Each row comes from the steps of one path. Every step used is in the known rows, and no mark comes twice. Write the path behind each row, first mark first.
(in the rows, 128 means zero)
Known rows:
vebesu-rigu-gite: [ 96  97 145 131 146  99 185 173 114  98 113 132 128 139 110  95 111 169
 100 107 153 129 158 147 163 154]
vonesa-febe: [123 121 159 121 140 148 111 140 163 146 132 121 114 119 112  68 111 135
 110 125 126 128 140  84 124 142]
robu-vebesu-dadur: [137 131 100 162 109 127  89 135  67 142 103 131 130 155 117 137 132 162
  97 100 159 138 121 106 144 128]
vonesa-febe-fubo-robu-vebesu: [155 155 165 122 116 122  64 107 130 188 112 121 120  78  99  48  77  56
 119 147 158 166 102  71 124 162]
febe-mibo: [155 127 149 112 127  91 139 123 130 128 121 145 126 125 122  95  98 128
  98 158 133 147 115 120 126 137]
dadur-vebesu-rigu-fubo-robu-vonesa: [133 119 110 116  87 122 141 109  99 204 122 137 151  73 155  91 108 122
  90 124 135 127 140 160 151 159]
mibo-febe-vonesa-robu-vebesu-dadur: [172 123 142 120  55  99  60  89 117 170 107 104  53 123 102  84 110 151
  21 140  91 136 114  56 135 124]
vonesa-robu: [132 146 156  97  93 128  90 112 150 125 130 100 112 120 124  94 131 132
 120 151 118 150 131 107 116 127]
dadur-vebesu-rigu: [106  86 120 142 111 114 126 155 103 139 134 139 147  97 148 117 125 149
 107 116 138 135 163 140 170 130]
vonesa-febe-fubo-rigu: [140 133 163 108 124 137  84 124 142 188 158 175  98  65 117  78 107 110
 101 161 174 148 124 105 120 163]
febe-vonesa-robu: [150 127 152  92  79  92  91  79 153 166 154 108  80  95 112 123 110 130
  74 155 117 159 122  92 101 141]
febe-vonesa-robu-vebesu-dadur: [156 130 123 127  61  91  53  87  93 176 129 113  82 124 101 134 117 163
  48 126 151 171 113  71 116 144]
rigu-fubo-febe: [119 153 127 111 134 166 118 125 123 160  96 135 107 122 144  72 142  98
  86 158 129 124 128 129  96 121]
robu-vonesa-febe-fubo: [142 110 135 129  97  99 125 110 159 216 170 141  76  83 118  84  74  97
  90 115 125 137 116 127 109 139]
vonesa-febe-fubo-robu-vebesu-rigu: [150 141 157 138 139 105  90 119 125 194 125 133 130  63  92  34  76 101
  82 131 175 169 114  72 152 163]
mibo-febe: [143 123 147 124 123 141 137 131 151 122 110 121 100 130 129  77 124 117
 102 140  71  93 129 113 146 109]
rigu-fubo: [109 128 117 112 129 136 151 118 143 164 101 134 109 116 145 125 127 109
 117 138 114 115 133 150 114 136]
mibo-febe-fubo-rigu-vebesu-dadur: [146 116 140 111 119 128  98 112  97 162  93 168  80 105 144 116 120 130
  54 163 134 100 145 123 157 139]
febe-fubo-robu-vonesa: [176 150 117 114  87  96 126  67 120 190 165 132 109  78 118 122  97  73
 111 137 138 148  92 139 109 147]
robu-vonesa-febe: [139 121 143 137 117 129 120 135 150 183 149 129 116 124 118  69  92 142
 101  99 126 123 123 111 125 139]
vonesa-robu-vebesu-rigu: [127 144 152 139 105 100  81 146 108 146 101 118 146 112 118  69 109 166
  95 120 156 164 126 111 160 123]
fubo-rigu: [144 151 142 120 130 148  95 133 101 139 130 167 148 115 131 124 137 154
 128 145 175 132 116 136 139 151]
mibo-febe-vonesa: [160 104 144 117 114 102 136  98 155 160 133 130  68 101 120 104 104 113
  59 144  68 105 117  98 129 124]
fubo-robu-vebesu: [161 173 144 133 122 136  75 118  86 136  84 115 171 126 114  94 108  97
 144 134 160 152  99  98 141 147]
mibo-febe-vonesa-robu: [166 121 172  85  74 102  99  81 177 161 134 102  51  97 114  72 107 119
  46 168  61 126 123  77 119 123]
febe-fubo-rigu-vebesu-dadur: [129 121 121 117 125 118  90 111  71 164 112 173 111 104 144 166 123 143
  78 151 191 134 144 140 139 157]
fubo-robu-vonesa-febe-mibo: [196 149 177  98 114 110 116  96 147 178 140 132 133 107  99  14  67 127
  75 150 141 150  98  71 119 173]
fubo-rigu-vebesu-dadur: [126 132 130 124 140 149  87 131  62 131  89 160 151 146 143 151 140 190
  90 136 194 119 152 125 156 159]
mibo-febe-fubo-robu-vebesu: [179 156 154 125 100 112  90  97 124 165  88 121 104  84 117  59  87  38
 107 159 101 132  92  99 143 127]
gite-rigu-vebesu-dadur: [115 106  96 168 129 107  94 135  71 133  92 151 116 147 132 138 123 219
  70 109 173 108 174  92 143 145]
vebesu-dadur: [132 116  95 135 118 141 127 112 103 124 146 128 106 150 117 151 157 174
  86 115 142 126 137 102 132 134]
fubo-febe-mibo: [169 151 160 112 130 119 108 132 113 124 115 148 128 128 122  44 115 119
  63 176 145 155 110  95 107 121]

Write each row's path:
[167 155 156 112 114 152 103 101 145 176 148 113 137 113 104  47  95 126
 105 120 140 136 110  81 121 162] => fubo-robu-vonesa-febe
[118 165 150 122 113 136  73 143 102 180  70 125 129 108 136  10 120 137
  54 149 158 163 121 111 126 110] => vonesa-robu-vebesu-rigu-fubo-febe
[142 126 172 105 131 119  99 130 118 161  77 165 104  83 158  96  88  86
  95 175 122 103 135 149 153 130] => mibo-febe-fubo-rigu-vebesu
[141 152 107 126 121 134 111  94 121 171 105 145 119  94 124  84 123 139
 106 157 154 122 131  91 109 166] => gite-rigu-fubo-robu
[123 145 106 149 124 142  94 134 103 176 101 168  99 107 140  53 134 151
  68 151 155 118 137 103  98 126] => gite-rigu-fubo-febe
[112 112 119 129 137 129 119 124  91 117  88 122 128 159 138 154 130 169
  91 116 144 113 163 118 145 138] => rigu-vebesu-dadur
[151 140 127 133 125 103 102 130 109 175  93 184  97 102 132  21 106 150
  35 181 159 134 126  93  95 132] => gite-rigu-fubo-febe-mibo
[160 152 163  92  81 120  58  85 134 163 149 112  81 103 112  71 125 120
  42 173 132 168 115  69  85 129] => fubo-febe-vonesa-robu
[103 111 108 129 151 120 179 131 138 169 114 149 122  98 140 112 128 152
  83 124 135 116 142 151 142 135] => vebesu-rigu-fubo
[143 134 142 112 154 109 158 133 122 167 103 168 122 103 134  25 113 146
  19 171 151 145 123 120 120 128] => vebesu-rigu-fubo-febe-mibo
[112 117 190  93 120 125 109 155 137 156 127 161  89  94 107  62  87 107
 109 154 182 144 144 121 129 187] => vonesa-febe-fubo-rigu-gite
[118 149 124 156 148 134 110 158  78 182  66 154 144 113 140  47 116 131
  62 123 167 139 119 130 140 115] => robu-vebesu-rigu-fubo-febe
[133 157 160 122  86 115  54 135 114 140  88 102 132 127 126  82 108 120
 128 135 139 162 115 107 130 119] => vonesa-robu-vebesu
[145 160 101 123 112 155  99  92  79 168  77 123 131 135 120 115 137 123
  93 130 160 137 113  98 130 163] => rigu-fubo-robu-vebesu-dadur
[142 154 150  75  83 126  81  75 148 199 122 114  61  89 128  65 123 102
  31 186 120 156 119  93  71 133] => rigu-fubo-febe-vonesa-robu
[158 138 138 125 119 117  93 101 111 166 144 137  97 109 117 104 123 116
  48 150 139 144 112  91  95 130] => fubo-febe-vonesa
[146 112 138 117 110 110 141 110 161 154 130 134  61  89 131  93 107  68
  92 156  71 107 123 127 130 108] => mibo-febe-fubo
[115 135 166 106 126 134 125 165  92 106 100 160 141 140 122 104 122 147
 137 141 182 131 138 150 145 172] => fubo-rigu-gite
[135 120 117 129 142 110 145 103 121 205 134 158  91  81 128  85 121 141
   5 147 145 135 126 117 111 138] => vebesu-rigu-fubo-febe-vonesa
[143 164 115 154 114 117  74 118  85 189  59 148 141  99 124  71  98 128
 116 137 175 133 117  96 128 159] => gite-rigu-fubo-robu-vebesu
[120 123 157 100 109 104 128 144 103 137 122 170 102  99 122 119 102  98
 123 155 183 145 129 165 129 172] => febe-fubo-rigu-gite
[158 133 149 124 100 119  91 122 130 229 175 180 100  67 126  80  84 120
  91 135 172 140 107 133 121 159] => robu-vonesa-febe-fubo-rigu
[ 80  73 146 127 107  99 154 187  90 103 101 129 140 120 137  97 108 147
 113 109 144 132 183 159 177 155] => dadur-vebesu-rigu-gite
[140 170 133 118 123 140  97 109 101 175  55 122 155 115 132  88 109  79
 133 146 148 138 103 122 127 157] => rigu-fubo-robu-vebesu
[127 121 136 119  94  67 105 106 128 221  96 132  95  74 123  94  85 143
  41 135 144 161 118 118 130 145] => febe-vonesa-robu-vebesu-rigu-fubo
[164 157 133 123  65 116  22  90  74 175 122 113  82 131  99  81 131 156
  13 145 163 178 105  49 101 130] => fubo-febe-vonesa-robu-vebesu-dadur
[108 141 138 124 107 106 107 139 123 184  73 123 128 100 133  68 105 147
  87 132 143 152 131 135 145 131] => vonesa-robu-vebesu-rigu-fubo
